Each row comes from the steps of one path. Every step used is in the known rows, and no mark comes twice. Write the path behind each row, first mark first.
In the rows, 100 means zero.
Known rows:
duloguv nafa peno mogu: [107,111,99,97,92,103,93,89,104,104,114,95,113,75,95,87,109,93,84,105,109,113,110,89,101,109]
padimo peno mogu duloguv mepi: [100,91,107,92,101,103,67,105,109,104,123,96,120,89,99,80,100,131,85,106,97,102,111,77,99,86]
mogu peno padimo: [110,98,88,90,100,97,90,101,128,106,118,94,112,123,95,87,95,94,83,113,82,115,109,94,108,103]
tabuvot peno mepi duloguv: [108,90,107,108,106,104,85,110,92,90,118,97,104,92,102,92,101,105,106,92,99,107,112,88,105,89]
tabuvot peno nafa komoz kidusuz: [105,119,107,103,84,102,126,96,136,92,117,94,102,91,103,83,122,67,129,114,90,93,101,91,95,100]
mepi duloguv nafa komoz kidusuz: [117,115,111,93,86,106,133,98,121,105,101,95,101,89,100,92,122,67,124,110,94,86,101,88,95,102]
duloguv nafa: [113,104,107,122,95,105,101,97,119,112,84,98,97,95,97,89,105,98,107,92,100,106,107,94,112,116]
mogu duloguv mepi peno nafa: [102,82,102,126,108,90,94,98,141,83,111,100,77,108,103,76,95,132,104,106,100,115,110,84,104,96]
komoz kidusuz: [104,113,106,90,88,107,119,93,118,105,110,92,107,96,99,75,119,68,110,119,89,87,102,89,100,99]
tabuvot peno: [88,109,98,114,98,104,84,98,116,99,113,96,113,88,102,80,104,89,103,98,99,121,109,99,106,107]
mepi duloguv nafa peno: [114,108,99,102,94,107,101,92,120,104,77,101,94,87,99,104,107,76,92,94,100,115,111,99,103,103]
nafa duloguv mepi: [98,114,102,96,85,104,89,109,110,109,101,99,119,92,99,84,116,115,98,97,91,99,107,96,98,87]
tabuvot peno mepi duloguv nafa komoz: [117,109,108,113,90,102,106,110,114,99,94,99,106,85,101,103,112,91,125,86,104,108,105,95,99,108]
mogu peno: [104,99,93,96,91,95,85,98,132,111,103,93,101,106,102,76,101,105,93,106,96,113,109,92,115,105]
nafa peno tabuvot: [106,111,90,107,81,101,77,83,133,97,78,90,115,91,97,93,104,61,110,103,101,108,107,103,112,102]
peno mogu duloguv nafa komoz: [118,104,111,108,87,101,109,103,113,107,106,97,111,82,97,91,113,107,118,97,106,105,99,87,98,107]
duloguv mepi: [98,106,100,98,92,104,77,105,116,109,95,97,113,89,100,79,109,115,96,97,91,104,111,90,101,95]
nafa peno mogu: [103,110,97,86,91,102,90,90,101,101,125,93,119,73,95,81,112,93,81,111,107,113,109,89,97,103]
nafa duloguv: [105,112,106,96,82,103,115,106,106,106,115,98,118,95,96,86,120,97,105,105,95,99,98,103,99,91]
padimo peno: [102,102,101,82,102,99,85,106,140,95,111,92,119,104,98,100,101,77,97,118,94,101,109,96,96,108]
mogu duloguv: [108,82,111,105,99,106,92,99,105,106,121,96,108,96,98,73,102,124,98,108,97,106,99,83,106,87]
peno nafa komoz kidusuz: [111,117,108,99,83,101,131,97,135,94,115,93,101,92,101,82,124,71,129,116,89,89,100,89,94,99]
mepi duloguv nafa komoz: [122,106,109,105,90,101,115,108,118,105,93,99,102,83,98,101,114,99,122,93,103,105,102,93,97,108]
mogu peno mepi duloguv kidusuz: [116,99,110,94,98,104,102,104,89,100,133,94,101,98,97,89,98,118,95,95,86,101,108,86,110,92]
padimo peno mepi duloguv kidusuz: [115,100,113,90,102,106,103,107,92,93,136,94,107,96,95,97,98,109,96,99,85,98,107,87,104,93]
mogu peno tabuvot: [109,99,91,111,85,93,70,88,138,104,89,87,108,104,100,82,95,85,112,105,101,106,108,94,123,105]
mepi duloguv kidusuz: [116,98,112,91,101,107,115,100,88,103,135,94,100,88,94,87,101,119,93,102,87,101,105,87,105,94]
padimo peno mogu duloguv nafa: [116,89,114,116,103,104,91,97,111,107,112,96,103,95,96,90,96,114,97,102,106,104,106,81,109,107]
mogu duloguv nafa komoz kidusuz: [114,114,112,97,83,106,129,96,124,106,103,95,106,92,100,86,121,70,123,112,94,87,98,87,97,101]
mepi peno nafa duloguv: [105,102,104,114,92,93,120,103,125,90,117,100,94,107,99,86,111,110,109,108,99,107,101,100,99,92]

Which path is each row?
[116,105,92,95,101,105,102,97,121,100,100,99,107,110,92,108,100,75,83,105,84,117,110,99,99,102] : mepi duloguv nafa peno padimo
[103,93,92,112,96,92,82,87,131,95,83,91,104,104,98,83,94,82,113,110,110,108,106,97,113,109] : mepi peno tabuvot
[108,91,113,95,101,103,106,93,85,103,150,95,107,91,94,73,96,133,83,110,96,106,101,79,105,95] : mepi peno mogu duloguv kidusuz
[105,98,114,101,98,108,100,94,83,103,157,93,113,85,95,74,98,129,86,105,92,107,102,80,107,94] : tabuvot peno mogu duloguv kidusuz
[104,75,109,99,107,99,91,95,95,101,138,96,107,92,97,68,97,134,84,117,112,111,102,74,103,92] : mepi peno mogu duloguv
[101,89,99,125,107,90,95,98,144,83,105,99,77,107,103,77,97,125,106,105,100,115,112,88,103,102] : duloguv mepi peno nafa
[115,94,104,95,100,105,90,107,96,91,106,98,102,92,100,98,105,95,99,95,97,105,111,91,102,85] : nafa peno mepi duloguv
[116,90,113,125,98,107,98,97,113,112,95,99,95,98,97,86,99,115,104,94,101,105,103,86,113,105] : mogu duloguv nafa
[113,108,105,112,86,95,112,105,137,90,113,95,101,87,100,88,117,104,129,101,96,108,100,94,95,103] : peno nafa komoz
[109,106,103,114,84,94,111,104,131,96,122,97,97,107,100,85,111,112,109,104,92,104,102,98,107,89] : mogu peno nafa duloguv
[98,101,102,137,102,97,91,97,138,82,124,95,89,96,104,80,101,109,115,98,94,119,110,93,109,102] : tabuvot peno nafa
[106,118,98,114,84,106,80,100,112,95,80,100,113,100,99,97,109,72,105,85,95,109,110,102,107,103] : duloguv nafa peno mepi
[117,85,104,98,104,99,85,110,100,96,113,96,98,101,101,90,99,112,100,96,97,103,112,85,109,87] : mogu peno mepi duloguv
[95,113,103,114,88,101,87,108,123,97,109,100,108,94,102,86,112,119,104,93,91,105,110,96,100,86] : tabuvot peno nafa duloguv mepi
[118,104,111,110,86,103,110,105,121,108,96,99,108,87,99,93,113,102,122,95,102,106,98,92,99,107] : mogu duloguv nafa komoz
[104,92,89,91,111,95,103,100,121,97,112,98,107,123,93,88,95,91,84,118,91,118,107,96,97,108] : mepi peno padimo
[115,86,108,92,109,102,85,114,104,88,116,95,107,100,99,102,99,98,103,101,96,98,112,87,100,89] : padimo peno mepi duloguv
[112,112,90,97,97,105,99,95,126,102,96,99,112,112,92,104,101,70,84,105,83,118,109,102,100,106] : duloguv nafa peno padimo
[94,83,98,98,108,95,87,99,120,100,95,103,96,107,102,75,95,123,87,109,108,115,109,86,99,98] : mogu duloguv mepi peno
[100,94,91,111,95,92,73,90,132,96,78,93,106,103,99,83,94,89,110,106,109,107,110,94,112,105] : duloguv mepi peno tabuvot
[106,115,105,96,87,98,126,97,139,93,107,96,97,97,103,82,120,77,123,116,92,91,103,88,92,99] : duloguv mepi peno nafa komoz kidusuz
[104,87,100,125,107,89,105,95,142,82,111,98,76,108,102,78,97,115,109,109,101,116,108,90,104,106] : mepi peno nafa
[96,95,98,90,106,93,86,97,101,100,124,95,110,86,97,71,102,122,81,114,114,112,112,81,97,106] : duloguv mepi peno mogu
[116,100,113,96,99,107,106,104,83,98,134,95,104,92,95,89,101,116,98,95,86,99,106,87,107,91] : peno mepi duloguv kidusuz
[105,111,103,119,88,96,106,104,139,86,115,96,102,85,103,89,114,98,130,98,98,115,103,97,96,105] : tabuvot peno nafa komoz
[100,84,110,107,103,104,82,96,91,101,147,94,116,83,98,70,99,128,89,109,107,113,104,77,105,90] : tabuvot peno mogu duloguv
[107,101,97,101,93,96,70,94,143,92,95,86,122,103,97,99,95,65,115,113,100,98,108,97,110,107] : padimo peno tabuvot
[117,89,114,122,100,105,95,95,103,111,110,97,100,91,96,83,99,121,99,98,106,106,104,80,112,105] : peno mogu duloguv nafa
[122,91,111,117,105,105,106,101,108,108,91,99,88,92,97,96,101,107,105,92,102,104,109,88,110,107] : mepi duloguv nafa
[122,94,111,121,103,105,97,105,103,103,90,99,92,97,98,99,100,105,109,85,101,102,110,88,111,105] : peno mepi duloguv nafa
[91,93,93,95,106,93,89,100,124,100,87,102,97,105,101,77,99,111,89,108,107,115,111,93,98,106] : duloguv mepi peno
